Each row comes from the steps of one walk. Every step used is in the known rows, and no mark comes twice. Write the walk behind each row, first mark first.
(in the rows, 128 means zero)
Known rows
L N S U B: [142 104 118 130 102 131  81 133 117 127 119 132 167 114 119  62 121  79
 110  92  66 165]
T L N S U: [128  98  91 141  95  97  99 124 124 114 112 149 133 113 119 114  94 112
 154 100 105  93]
S U B N L T: [136 135 120 134  58 143  92 186 109 111  90 109 138 153 195  90  92  87
 100 135 125 138]
T L N B U M: [122 137 129 138 100  88 154  68 139 142 167 131 115 172  54 165 108  93
 188 123 163  74]
L N S U: [152  75 125 143 105 119  82 125 115 108 102 134 153 110 129 106 143 133
 138  87  82 117]
T L N S U R: [155  99  61 131 125 118  87 129 148 173  86 155 157 160 114  85  78  86
 144 108 134  89]
U R: [162 122  84 141 178 165 128 111 148 172 109 155 112 155 122 106 130 127
 110 132 179 124]
U S N L T: [145 179 130 147  71 125 195 105 155 146 161  83 160 113 193 160 125 180
 137 142 154 152]
M U: [119  96 123 151 174 134 125 162  88 114 111 111  91  82 109 121 140 154
  91  97 117 119]
M N: [112 104 125 124 125 142 178 124 133 111 153 176 112 129 140 128 136 196
 114 160 140 116]
U M N: [102 131 131  97 141 175 197  89 141 136 178 172 127 167 117 135 178 187
 119 207 126 134]
U M: [124 147 120 123 160 174 157  69 134 136 160 148 100 140 105 141 190 143
 125 171 130 145]
L N: [159  93 114 180  94 114 159 100 137  95 132 160 105 129 133 136 133 173
 141 100 133 112]
S N B: [149 115 159  97  97 127 170  90 142 139 130 137 101 117 137 166 126 170
 141 124 159 150]
S U M N L: [106 134 138  44 131 151 137 108 113 119 169 140 146 152  89 123 131 146
 124 222  98  74]
S U: [124 110 111 115 162 144  98 146  83 131 114 146 113  95 107 101 144 111
 129 128 105 120]
R U M: [131 139 119  97 202 156 111  94 128 142 133 121 110 190  63 116 152 108
 149 167 138 134]
R U S: [121 166 112 154 219 105 115 137 138 132 120  81 140 121  96 114 135 119
 155 114 133 141]
S N B U: [134 116 180  93 114 114 141 127 105 162 147 135 119 116 111 169 135 118
 159 101 153 123]
R U: [139 110 119 128 189 123  93 132 121 120 107 127  95 154  88 111 109 117
 146 121 154 117]
T L N: [134 113  84 179  85  95 175  99 144  99 137 176  87 134 124 148  83 153
 156 115 155  89]
S N: [139 122 137 107 111 152 179 118 118 143 142 176 103 114 153 161 154 167
 136 139 132 152]
N B U: [127 115 161 136 151 108 105 112 113 133 142 110 103 103  84 146 128 100
 141  84 171  97]
B N: [132 107 130 166 114 135 138 158 132  94  86 166  87 131 191 168 165 168
 127 120 137 129]
M N S U B: [ 93 120 129  74 135 160  99 158 116 143 141 151 177 114 127  53 125 103
  82 151  71 168]
T L: [107 143  84 151 138 127 155 105 136 118 143 168  69 110 118 144  97 136
 136 141 171 104]

Which walk is each row?
[137 104  97 180  81  99 139  83 171 100 132 155 110 120 140 147  96 154
 145  98 145 100] -> T L N S
[121 124  94 115 108 131 115  87 133 139 136 145 149 147  93 120 138 103
 160 144  86 110] -> T L N S U M
[112 167 121 189 116  37 158 113 148 134 155  93 147 105  90 163  93 106
 190  71 161  84] -> T L N B U S
[112 130 117 140 171 146 125 173  88 127 127 114 108  85 101  79 114 100
  67 102 101 169] -> M U B
[145 110 107 169  69  73 164  67 170  96 124 135  83 138 109 154  60 153
 164  99 184  84] -> T L N B
[128 167 132 111 183 110 152 150 130 163 127 109 156 134 122 139 143 135
 170 133 117 170] -> R U S N
[119 142 162 110 164 137 121  76 121 155 168 107 119 139  59 149 172  93
 148 132 152 114] -> N B U M
[134 188 145 119 114 104 185 106 152 122 163 105 145  78 155 190 130 172
 143 146 129 130] -> U S N L
[124 139 134 107 104 121  77 186 105  88  96 133 118 120 156 114  94  78
 107 140  99 118] -> S U B N L
[162  81 131 181  93 118 124  84 159  94 124 139 130 116 148 137 143 172
 128  81 122 125] -> L N S
[131 120 141 134 154 127  57 174 154 113  70 122 134 168 158 100 119  80
 115 104 119 178] -> R U B N S
[115 134 121 102 156 160  64 138 108 144 124 126 152  86 114  59 134  62
  91 114  79 179] -> N S U B
[150 130 150  95  88 124 164  99 135 106 155 152  98 108 145 185 102 169
 133 153 148 102] -> S N L
[ 89 123 165  91 157 160 134 111 130 161 193 153 170 149 100 134 198 135
 121 165 108 119] -> B U M N S
[115 127 123  73  87 171 150 110 117 142 163 115 169 182 127  96 128 154
 116 215 124  95] -> S U M N L T
[114 107 147 157 133 136  90 207 118 106  75 108 132 100 181 110 147 117
  59  82  85 182] -> M U B N S
[105 179 153 129 158 115 168 162  94 185 173 133 165  84 135 170 185 119
 162 111 107 154] -> B U S N
[123 100 124 114 158 148  61 131 108 130 109 126 138  80 122 103 154 113
 115 108  93 133] -> N S U
[133 174 155 123 124 109 190  94 157 152 136  95 150  86 145 171 150 170
 152 120 140 178] -> U S N B
[152 171 130 123 113 103 149 131 150 152 134  58 171 160 152 139  91 143
 164 136 157 141] -> R U S N L T
[110 116 133 156 139 135 120 220  94 105  78 127 103 112 167 111 132 117
  73 101  94 169] -> M U B N
[117 141 115  87 173 177 113 109  88 152 140 143 126 128  85 105 189 102
 132 174  88 136] -> S U M
[151  90 111 119 156 156  48 186 134 167  36 147 159 157 180 102 159 103
 112 114 117 129] -> B N S U R
[109 136 150 105  93 156 164 106 124 150 206 121 159 192 115 134 135 144
 126 188 160  75] -> B U M N L T
[128 130 141 155 109 147 103 150 159 108  97 146 126 120 198 124 152 117
  88 106 113 190] -> U B N S
[146 141 124 171  44 139 136 147 154  96 112 113 116 162 209 121  91 127
  91 132 167 149] -> U B N L T
[138 139 138 121 133 101  76 169 146  78  89 114 104 176 134 123  60  81
 121 134 149 113] -> R U B N L
[141 178 146  96 162  85 136 129 148 127 139  82 151 128 116 163  94 135
 169 144 136 118] -> R U S N L
[111 172 156 161 176  85 122 119 127 147 150  69 151  73  91 151 153 106
 151  82 150 123] -> N B U S
[102 117 149  47 138 153 143  98 118 146 141 125 149 158  83 107 154 146
 133 201 109 120] -> S U M N B
[131 119 133 173  73 129 121 202 115  96  87  75 119 138 193 108  82 127
  64 105 136 142] -> M U B N L T
[123 126 146 145 114 108 105 204 112  69  91  98 101 107 157 136  86 118
  71 113 110 119] -> M U B N L
